Each row comes from the steps of one path. Every step used is in the known rows, and no mark comes twice. Write the path behind each row, first mark first.
(in the rows, 128 means zero)
Known rows:
zoke/gero/dimalu/bitop/badi: [ 72 180  96 121 147 128 113 112 104 107 151 146 110 179 167  83 102  80
 150 104 169 137  82 135  94]
bitop/dimalu/gero/zoke/belefoz/vazad: [153 106 117 117  78 148  64 206  76 182 112 109 105 127 175 144  97 107
  98  97 154  74 131  73 155]
zoke/belefoz/dimalu/bitop/badi: [ 65 160  61 107 118  96 101  99  50 105 162  98 139 152 179  94  97 107
 132  84 135 167 133  98 113]
badi/bitop/dimalu: [113 142 136 167 128 108 120  81  46 125 137 146 166 119 120 126  55 108
 158 155 208 173 140 101  92]
belefoz/dimalu/bitop/badi/gero: [ 78 160  94 123 132  85 125 107  61  70 160 141 122 174 160  79 103  79
 156 107 164 181 149 153  69]
zoke/belefoz: [ 75 117 139 135 129 131 122 104  67 184 121 103 148  99 126  87 112 137
 119 137 123 136 141  85  98]
gatoz/belefoz/dimalu/gero/zoke: [116  90 117 111  96 133 101 162 101 175 124 108  90 162 144 123 108 136
 111  93 162  93 141 139 140]
gero/zoke/belefoz/dimalu: [108 102 117  91 117 140  61 149 102 205 134 120 119  94 146 147 105 149
  81 120 131 126 121  87 115]
bitop/dimalu/gero/zoke: [140  95 130 140 121 114 127 151  77 168  97 125 101 130 143 123  79 117
 141 138 201 115 112 118 135]
gero/zoke/belefoz: [ 85 107 138 131 140 159  76 139  83 220 133 110 129 103 143 122 106 150
  81 141 132 121 122  75 111]
badi/bitop/dimalu/belefoz/vazad: [123 120 127 184 124 140 107 133  51 101 149 105 156 146 165 139  73  79
 132 120 163 139 173  77 132]
gatoz/belefoz/dimalu/gero: [101 100 121 119  87 105 143 123  86 142 106 103 111 163 128  86 116 128
 152  90 158 109 160 146 129]
bitop/dimalu/gero/zoke/belefoz/gatoz: [151 104  84 106  94 149  83 164  62 173  86  83 101 122 177 130  88 124
 119  78 161  96  97  65 120]
gero/dimalu: [ 99 106 147 129 141 113 152 109 108 181 109 139 136 118 119 105 112 129
 165 145 180 145 123 107  93]
belefoz/zoke/gero/dimalu: [104 127 156  69 146 171  93 157 164 174 102 140 103 120 129 130  93 123
 118 160 140 101 103 139  86]
gatoz/belefoz/zoke/gero: [ 63 142 157  88 136 196  77 124 120 166 128  96 112 145 132 118 106 135
  98 147  98  82 160 157  97]
gero/zoke: [ 79  96 154 142 156 139 109 131  87 197 118 123 128 114 130 133 106 148
 112 171 158 142 135 108 105]
gero/zoke/belefoz/dimalu/bitop: [108 136  77 103 121 132  77 158  73 173 149 103 117 136 171 130 111 144
  88 106 144 148 109  70 122]
zoke/gero: [ 73 135 166 136 142 137 115 104  98 162 109 137 123 113 113  88 109 121
 124 161 130 131 126 148  85]
badi/gero/zoke: [108 103 169 145 150 145 102 147  97 190 134 151 110 125 127 114 107 123
 106 163 160 130 138 131  71]
gero/dimalu/bitop/badi: [ 66 156  86 137 154 100 150 101  71 110 146 124 137 176 164  90 105  96
 178 108 194 160 115 105 103]
gero/dimalu/bitop: [ 95 142 106 138 144 108 168 121  77 143 124 118 137 153 141  88 122 125
 172 130 192 164 108  90 101]
belefoz/zoke/gero: [ 71 124 167  88 155 166  91 139 125 158 100 122 117 116 122 121  88 132
 106 186 107 113 142 152  87]
belefoz/zoke: [ 66 100 152 105 154 138 132 129  94 160  98 101 143 117 121 126  96 145
 129 191 130 141 170 126  93]
belefoz/dimalu/gero: [113  81 128 117 102  78 163 136  90 134  85 129 113 130 121  85 100 119
 158 120 164 140 141 140 117]
fulod/belefoz/zoke/gero/dimalu/bitop: [138 158 137  95 118 193 125 170 115 147 136 120 115 168 157 134 122  91
 113 155 133 108  87 131  90]
badi/gero/zoke/belefoz/vazad: [116 112 153 123 110 179  38 207  93 203 149 132 118 122 159 136 124 111
  62 117 113  92 157  85  90]
bitop/badi/gero: [ 60 131 152 149 149 107 123  88  72 118 147 146 135 140 132  77  96  86
 153 144 151 151 160 159  60]
fulod/belefoz: [102 105 172 165 108 137 172  95  47 169 126 111 164 123 120 117 131 103
 132 179 136 146 153 132  94]

Write each row's path:
[ 74 154 109 157 164 131 103 140  62 118 175 136 109 183 170  96  97  90
 122 130 170 152 129 128  73] -> dimalu/bitop/badi/gero/zoke
[142 125 128 179 107  94 145 117  49 109 112 152 139 144 118  96  50  92
 166 129 220 150 118 115 111] -> badi/bitop/dimalu/gero
[106 108 134 163 151 128 159  81  64 129 119  77 127 125 151 103  98 103
 162 140 161 134 146 101 126] -> bitop/dimalu/belefoz
[ 91 178 109  81 133 194  92 154 129 149 141  99  98 191 161 115 113 129
 117 111 143  88 109 122 104] -> gatoz/belefoz/zoke/gero/dimalu/bitop
[126 110 132 144 109  86 169 109  69 131  82 120 119 128 126  88  86 104
 179 138 196 134 132 128 123] -> bitop/dimalu/gero
[127  73 123 107 112 106 117 176 106 173  98 134  94 133 138 122  95 131
 119 121 168 120 120 134 129] -> belefoz/dimalu/gero/zoke
[120 100 154 120  88 121 155 104  71 160 129 122 155 115 130 138 129 103
 134 157 136 157 159 142  95] -> fulod/belefoz/dimalu
[ 45 171  67 118 119 104 120  71  44  89 173  88 139 197 174 102 111 112
 158  79 158 156 173 132 121] -> gatoz/belefoz/dimalu/bitop/badi
[ 77 120 131 109 106 122 115  83  77 157 129 103 136 138 132 116 123 145
 144 114 143 136 181 136 108] -> gatoz/belefoz/dimalu
[ 96 114 121  97 106 111 102 108  83 176 121 114 139  99 131 111 109 138
 117 117 121 147 140  96 102] -> zoke/belefoz/dimalu
[106 124 184 105 117 197 110 146 108 167 122 118 130 126 134 141 116 104
  91 193  92 104 133 163  89] -> fulod/belefoz/zoke/gero
[ 32 156  94 160 159  97 155  82  34  93 148 106 151 170 153  78 101 104
 162 135 165 183 148 118 103] -> dimalu/bitop/badi
[111  91 137 155 165 138 164 118 111 158 121  99 121 138 145  89 118 112
 151 121 158 123 116  97 117] -> gero/dimalu/belefoz
[120 137 115 133  91 113 173 113  44 124 139 109 154 156 150 124 136 100
 145 141 147 175 142 122 103] -> fulod/belefoz/dimalu/bitop
[117 113 149 138 160 164 128 131 142 156 122 115  94 136 150  78 114 104
 124 116 137  95  88 122 105] -> zoke/gero/dimalu/belefoz
[104 133 157 111 139 144 111 125 138 177 113 158 111 118 124 101 108 113
 135 136 155 116  89 134  86] -> zoke/gero/dimalu
[125 150 122 140 139 114 160 140  90 135 137 147 118 163 140  66 124 104
 169 124 195 156 108 110  60] -> badi/gero/dimalu/bitop
[107 101 141 143  97 156 155 100  34 153  97  85 164 124 145 128 137 108
 146 144 123 154 159 111  77] -> fulod/belefoz/gatoz
[111  82 105 133 150 151 149 121  94 146  92  74 125 140 170 104 118 116
 164  92 147 125 122  74 102] -> gero/dimalu/belefoz/gatoz
[119 107 120 119 146 181 112 135 127 144  90  90  94 139 167  96 117 104
 137  84 123 101  96 104  87] -> zoke/gero/dimalu/belefoz/gatoz
[ 82 133 134 132 141 155  51 137  84 174 176 139 109 131 162 104  92 100
  78 118 129 117 129 117  74] -> bitop/badi/gero/zoke/belefoz
[110  83 139 144 144 149 136 167 113 154 121  96 129 143 168 120 131 100
 141 107 141 105 159  84 133] -> gero/dimalu/belefoz/vazad
[ 75 154  87 120 108 114 132  94  53 125 144  85 137 180 148 102 130 136
 152  99 158 155 166 116 118] -> gatoz/belefoz/dimalu/bitop
[ 89 150  94 134  98 103 152  92  31  89 169 109 154 173 171 120 119  71
 148 125 145 178 149 139 107] -> fulod/belefoz/dimalu/bitop/badi
[133 110 133  93 109 148  46 167 111 199 151 147 101 107 144 126 106 124
  72 112 132 122 122 108  76] -> badi/gero/zoke/belefoz/dimalu
